In the rows, zero is written as 128.
Known rows, with every way that one mark hangs from another
{K877 K189}: [135 170 135 133  92 106 145 120 171 147 139  99 142 153 132 134 127 107
 101  91 126 134 141 159]
{K877 {K374 {K441 K115 K189}}}: [114 133 160 112  78 136 163  81 162 138 172  74 124 151 137 112 119 138
  95  96 144 124 118 175]
{K211 K607 {K877 {K189 K441}}}: [143 131 108 124 100  78 117 106 171 126 143  94 114 156 142 118 112 102
  77  40 132 136 156 152]
{K877 K189 K374}: [121 167 144 130  91 104 156 102 152 144 153  96 113 156 125 132 122 117
  98  96 146 144 136 170]
{K877 {K189 K441} K374}: [127 162 135 121 110  99 139  93 156 121 165 110 118 162 136 144 110 112
  81  86 162 152 145 172]
{K607 {K211 {K441 K558}}}: [105 119 157 147  75 111 126 134 175 180 161  94 164 107 139 158 153  96
  95 117 106  95 136 161]
{K189 {K441 K115 K558} {K877 K374}}: [112  86 149  95 114 101 139  66 156 157 194 135 136 145 149 136 114 119
 108  54 158 109  97 164]
{K374 {K441 K115} {K877 K189}}: [119 162 136 120  83 125 190  87 181 168 103  52 160 133 124 106 111 116
  89 123 119 139 147 142]
{K441 {K115 K877} K374 K558}: [114 115 166 106  87 108 176  86 174 154 150 126 171 101 135 136 121 130
 142  82 131  94 104 144]
{K189 {K441 K115 K374 K558} K877}: [127  95 148  97 127 106 137  65 178 165 194 145 161 122 154 134 114 129
 121  39 154  99  99 155]
{K374 {K877 {K189 K441}}}: [126 159 125 110 121  98 141  99 180 137 134  78 154 150 144 141 118 105
  75 104 125 140 159 145]
{K374 {K441 K558} K877}: [106 129 156 105  89 130 159  83 186 184 133  42 154 139 122 115 123 115
  74 125  92 117 134 131]
{K441 K115 K189 K374 K558}: [128 113 145 106 118 117 147  86 164 137 186 102 140 117 148 136 142 154
 142  77 145 107  91 169]
{K374 {K877 K189}}: [119 163 134 116 104 101 160 107 175 157 122  64 148 145 132 131 130 108
  91 113 110 130 149 142]
{K607 {K211 {K877 K189}} K558}: [124 165 159 170  68  97 132 135 164 171 146  61 128 122 135 130 159  86
 101  91 130 136 160 197]
{K607 {K211 K441 K877}}: [105 128 157 157  47  93 125 128 182 182 167  84 156 115 134 138 145  77
  77  81  93  87 155 162]
{K877 {K189 {K441 K115 K558}} K374}: [123 132 122 116 118  97 156  80 139 120 162 117 122 138 136 145 113 128
 111  90 177 155 115 175]
{K115 {K877 K189 K374}}: [114 162 158 117  76  91 170 101 160 130 125 103 126 148 119 134 122 107
 105 103 135 133 147 147]
{K877 {K374 {K441 K189 K558}}}: [113 126 159 105  92 125 140  79 158 140 173  56 100 155 124 121 135 138
  90 110 131 134 118 160]
{K374 {K441 K558} {K877 K189}}: [117 154 134 114  98 114 168  86 177 170 105  34 136 138 112 113 126 117
  83 136 104 150 146 125]
{K115 {K877 {K189 {K441 K558}} K374}}: [117 138 143 102 106  80 149  86 154 109 135 112 123 142 125 150 120 110
 101 101 151 150 140 143]
{K211 {K441 K115 K374} K607}: [128 109 122 138  87 113 167 114 176 181 164 121 157 108 150 126 121 129
 107  59 135  84 124 174]
{K115 K877}: [116 142 172 114  66 107 149 119 187 150 138 111 172 142 139 134 124  96
 101  88 102  92 139 142]
{K441 K115 {K374 K877} K558}: [106 113 151 101 116 118 177  71 171 178 161  84 165 103 139 133 124 139
 122  98 128  99 103 150]

Rows
[132 117 137 150  71 100 130 130 163 184 164  73 118 147 147 108 146 100
  88  44 118 105 139 196] => {K211 {K607 K558} K877}
[125 143 144 118  68 108 186  93 174 146  91  89 157 122 113 113 118 113
 120 114 125 140 133 130] => {K374 {K441 {K115 {K877 K189}} K558}}
[124 128 167 101  91 108 162  93 181 124 161 115 163 117 150 133 132 137
 136  75 131  89 118 155] => {K441 {K115 K877} K189 K374}
[119 149 135 108 127  97 167  80 170 162 138  65 133 117 122 135 133 135
 112 113 127 136 132 138] => {K441 {K374 {K877 K189}} K558}
[138 139 121 118 132 102 154  78 163 129 160 124 146 116 141 143 112 137
 125  76 172 146 114 164] => {K877 {K189 {K441 K115 K374 K558}}}
[113 107 143  89 130 112 161  73 168 149 171  68 146 109 149 135 143 155
 129 100 129 104 101 153] => {K441 K115 K189 {K374 K877} K558}
[ 98 138 187 158  56 110 134 114 153 180 188  65 115 124 137 132 152  94
  88  85 140 112 143 211] => {K607 {K211 {K877 K374}} K558}
[125 104 114 144  63  82 133 126 175 180 158  88 132 142 138 115 136  93
  72  46  91  87 147 157] => {K211 K441 K607 K877}
[117 139 108 152  63  69 179  95 139 160 158  94 113 134 116 122 132 102
  97  68 137 128 136 176] => {K211 {K441 K115} {K877 K189 K374}}
[118 135 174 113  76 114 179  91 184 153 151 131 181 111 142 131 112 123
 129  73 131  86 121 151] => {K441 {K115 K877} K374}
[116 150 169 174  73 126 142 138 179 202 182  89 161  94 148 152 163 102
  96 102 136  98 150 212] => {K607 {K211 {K441 K374}} K558}
[ 94 126 165 134  85 120 174 101 189 195 158  83 189  76 147 147 135 114
 102 117 119  81 143 163] => {K607 {K211 {K441 K115 {K374 K877}}}}
[114 172 165 119  58 109 181  86 171 140 110  79 126 149 106 113 109 109
  87 117 130 147 158 137] => {K115 {K877 K189 {K374 K441}}}
[131 112 113 165  59  86 136 143 163 199 163  75 122 139 144 117 160  88
  76  48 108  96 150 200] => {K211 K441 {K607 K558} K877}
[117 146 166 109  80 130 143  85 168 140 173  62 110 164 131 115 127 130
  78 100 130 127 133 166] => {K877 {K374 {K441 K189}}}
[105 133 164 117  76 131 157  77 161 170 162  73 120 150 115 118 116 123
  82 109 129 130 120 156] => {K877 {K374 {K441 K558}}}
[ 92 126 165 153  47  91 136 107 161 177 183  81 128 120 126 139 140  86
  73  88 113  96 151 174] => {K607 {K211 K441 {K877 K374}}}
[116 141 129 113  94 118 188  79 171 169 102  46 150 124 118 112 119 124
 102 131 120 146 132 136] => {K374 {K441 K115 K558} {K877 K189}}
[127 124 121 136  71  77 121 119 170 153 183  76 128 150 137 129 160  98
  81  59  91  94 141 162] => {K211 {K441 K189} K877}
[130  92 153  93 124 105 138  73 171 159 194 115 138 122 152 125 144 146
 145  52 139  94  86 154] => {K441 K115 {K189 K877} K374 K558}
[106 122 173  93  76 111 153  79 166 127 144  64 114 146 119 121 134 129
  98 117 117 124 128 138] => {K115 {K877 {K374 {K441 K189 K558}}}}
[116 137 163 175  71 130 162 134 172 202 180 102 174  80 154 149 157 110
 116  96 151  93 136 222] => {K607 {K211 {K441 K115 K374}} K558}
[118 160 159 147  69  93 128 114 175 151 142  77 135 125 128 130 134  89
  98  88 117 127 157 154] => {K607 {K211 {K877 K189}}}
[111 109 145 122  72  94 139  93 157 160 173  85  98 153 133 109 115 114
  81  48 123 105 131 164] => {K211 K607 {K877 K374}}
[115 141 156  99  91 130 145  91 192 154 143  31 146 154 137 114 133 121
  70 118  94 114 147 140] => {K374 {K441 K189} K877}
[117 157 143 124  85 115 166  80 154 152 135  67 100 149 104 116 118 126
  91 120 141 163 133 153] => {K877 K189 {K374 {K441 K558}}}
[ 98 107 167 105  75 102 177  86 151 146 149 116 147 123 130 138 121 122
 127  96 135 103 103 155] => {K441 {K115 {K877 K374}} K558}
[139 151 127 117 134  98 134  84 169 130 164 113 132 129 134 146 118 130
 108  80 156 149 130 156] => {K877 {K189 {K441 K374 K558}}}
[126 107 139 109 107 113 137 107 159 133 171  95 145 135 152 138 146 135
 131  85 129 108  94 168] => {K441 K115 K189 K558}
[112 110 157 109  75 105 165 106 171 149 135 120 175 120 139 137 126 112
 131  90 116  95 108 145] => {K441 {K115 K877} K558}
[112 122 147  93 135 109 140  69 182 158 176  85 157 122 144 147 118 130
  88  92 128 113 128 143] => {K189 {K441 {K374 K877} K558}}
